What can hang from each mark
bevalil: romege
nuba: bevalil bimu
romege: bevalil bimu garo
bimu: nuba romege
garo: dega romege
dega: dafa garo
kupal: dafa
dafa: dega kupal

Each row was made from one small tree. The marks that hang from a mark follow it in brackets, in alphabetical order. Every link used is in the known rows. Write each row's tree.
Known rows
bevalil{romege{bimu{nuba}}}: [-24   5   5 -14  26   4  -4  -8 -11  -1  10  -7  -7 -11  10  -5  11  -4
  -1 -24]
garo{dega romege}: [ -9  -2 -10   2 -25   7 -16   0   4   1  -1  10  -4   7  11 -16  15  -4
  -1  23]
bimu{nuba romege{bevalil garo{dega{dafa}}}}: [-23 -16  -9 -16  -9   1   5 -17  -6 -16   1  -4  -1   2   3   3   7   2
  13   2]
kupal{dafa{dega{garo{romege{bevalil}}}}}: [  6  -4 -21   2  -3   7  -4  13  11   8   3  16  -4  -1   1   2  24  -2
 -18  25]
dafa{dega{garo{romege{bimu}}} kupal}: [  9  -6 -10   4  10   7 -10  13 -13  12   5  11   4 -11   0   7  15 -25
 -20  25]
nuba{bevalil bimu{romege{garo{dega{dafa}}}}}: [-20 -12   0 -20 -17   5  -5 -14 -14 -15   6 -13  15   3  -4  -2  -2  -9
  20  13]
kupal{dafa{dega{garo{romege{bevalil bimu}}}}}: [  5  -1 -17   4  12   5   0  18   2  17   3  14 -12 -14   0   5  27  -5
 -24  14]
bevalil{romege{bimu{nuba} garo{dega{dafa{kupal}}}}}: [-11 -11  -5 -16  -1   3   1 -16  -1 -12   5  -4  13   8   0   5   4 -27
  12   6]
dafa{dega{garo{romege{bimu{nuba}}}} kupal}: [ -1   1  -5   2  21   6  -3   7 -13   3   7  10   1 -15   4  19  18 -14
 -23  16]
bimu{nuba romege{garo}}: [-25 -19  -8  -8   3  10 -12 -19 -24 -14   6  -4   0  -6   4  -6   6  -5
  -7 -11]
dafa{dega{garo{romege}} kupal}: [  9  -9 -14   2  -5   9 -14   7  -5   3   6  13  12   2   0   5  12 -22
 -14  35]
garo{dega{dafa{kupal}} romege{bevalil bimu}}: [ -1   1  -8  -3  -2   1   8   6   4  14  -2   3   0  -7  -3   3  26 -12
  10  22]
garo{dega romege{bevalil bimu{nuba}}}: [-22  10   0   3  12   1   6   6  -1   7  -2   5 -23 -17  12   5  28  19
  -4  -1]
romege{garo}: [ -9 -14 -13   2 -15   8 -21  -4  -7   5   5   1   1   3   0 -20  15 -12
  -7   7]
dega{dafa{kupal} garo{romege{bevalil}}}: [  4  -5 -11  -1   4   2   4   2  -5  16   3   5   6   0  -2   9  18 -11
   4  23]
dega{dafa{kupal} garo}: [  9  -4  -9 -13  -9   1  -6  -2  -2   8  10   0  13   9  -2  -3  13 -29
   2  20]
bimu{romege{garo{dega}}}: [-15 -24 -15  -7 -26   8 -17 -11 -13 -13   2   1   1   8   4 -18   0 -17
   3  10]
romege{bimu{nuba{bevalil}} garo{dega}}: [-23   8   1   0  -3   3  -3  -3  -8   0   5  -4 -10 -10   7  -5  20  10
 -10   3]
romege{bevalil bimu{nuba} garo{dega}}: [-20  -1  -6   2   3   0   3   4  -2   4   0   0 -21 -10   7   0  25  12
  -4  -6]
kupal{dafa{dega{garo{romege{bimu}}}}}: [  8  -3 -17   4   1   8 -11  11   0  11   5  16  -3  -7   2  -2  20 -21
 -30  19]

Write each row's tree
[-20   7   1   3  20   7  -6  -3 -14  10   4   3 -12 -20   9  -1  25   3
 -16  -8] : garo{romege{bimu{nuba}}}
[ -2  -5  -8  -1  -9   3 -12  -5  -7  12   4   8   4   5   7  -4   7 -16
  -5  20] : dega{dafa garo{romege}}
[-27  18   8   3  25   7  -2  -4 -17  12   6  -3  -9 -26   7   2  27  17
 -16  -4] : garo{romege{bimu{nuba{bevalil}}}}
[ 12  -6 -11  -9  -8   5 -13   9   0   0  11   6  11   5  -1   0  13 -24
 -11  27] : dafa{dega{garo} kupal}
[-21  -2  -5   2  22   3   2   2 -12  12   4  -5 -18 -21   2   0  27  11
 -11 -18] : romege{bevalil bimu{nuba} garo}
[ -6 -24  -9 -23 -19   6  -5 -13 -10 -19   5  -9  23  11  -9   4  -1 -33
  22  16] : nuba{bimu{romege{garo{dega{dafa{kupal}}}}}}
[-10   1  -6   5 -10   5 -12   5  -3  10  -1   8 -11  -7  10 -14  18  -8
  -6  12] : garo{dega romege{bimu}}
[ 12  -4 -18  -9 -16   6 -14   8  12   0  11  11   2   8   1  -9  18 -19
 -21  22] : kupal{dafa{dega{garo}}}
[-23  -8  -3  -6   1   4  -7  -9  -6 -10   4  -1  -7   2  11  -5   2  -9
   2  -9] : bevalil{romege{bimu{nuba} garo{dega}}}
[-19  -9  -2 -13  -4   2  -3 -16  -2 -10   4  -3   3   6   7  -2   0 -17
   9  -3] : bevalil{romege{bimu{nuba} garo{dega{dafa}}}}
[ -9  -2 -10   8   7   3  -5   8 -10  17   1   8 -13  -5   9  -1  18   7
  -6   9] : dega{garo{romege{bevalil}}}
[ -4   4  -5   2  32   3   8  13 -10   9   5   8  -7 -21   2  26  26   2
 -18  11] : dafa{dega{garo{romege{bevalil bimu{nuba}}}} kupal}
[  1  -7 -11   4  -8   7 -18   7  -6   4   5  15   2   1   8  -2   8 -11
 -18  27] : dafa{dega{garo{romege}}}
[-11   5   0  -9  -5   3   5  -9  -2  -1   6  -7   9  -4  -4   5  21  -8
   0  18] : romege{bimu{nuba{bevalil}} garo{dega{dafa{kupal}}}}
[-19  -9  -4 -20 -13   7   3 -24 -10 -21   7  -9  20   4  -4   5   7  -9
  10  20] : bimu{nuba{bevalil} romege{garo{dega{dafa{kupal}}}}}
[-20  -4  -2  -4  -7   6  -9  -4 -10   1   4  -5  -1   1   5 -16   2  -7
   5   5] : nuba{bevalil{romege{bimu garo{dega}}}}
[-25  19   6   2   5   5   0  -2  -7   4   3   2 -12 -16  12   0  24  17
  -9   8] : garo{dega romege{bimu{nuba{bevalil}}}}
[  3  -4 -11  -7 -27   6  -7  -7  10  -1   1   7  16  12  -1  -6  16 -22
   9  38] : garo{dega{dafa{kupal}} romege}
[  2 -10 -13  -5 -10   0   5   4   3  11   0  -2   2  -1  -9  -2  22 -19
   9  17] : romege{bevalil bimu garo{dega{dafa{kupal}}}}
[-24  -9  -2  -5  20   7  -9 -12 -17  -2   7  -5  -4  -7   6  -5   6 -10
  -5 -20] : bevalil{romege{bimu{nuba} garo}}
[-30  -1   1  -8   9   9  -8 -18 -12  -9  10  -9   6   0   5  -5   6   8
   1  -5] : bimu{nuba{bevalil{romege{garo}}}}
[-13   0 -10   4 -14   4  -5   6   7   6  -3   8 -12   0   9 -10  22  11
   5  18] : garo{dega romege{bevalil}}
[-25  -2   1 -17 -14   4  -3 -22   3 -17   7  -6  13  13   6  -2  -1   1
  15  13] : bimu{nuba{bevalil{romege{garo{dega{dafa}}}}}}
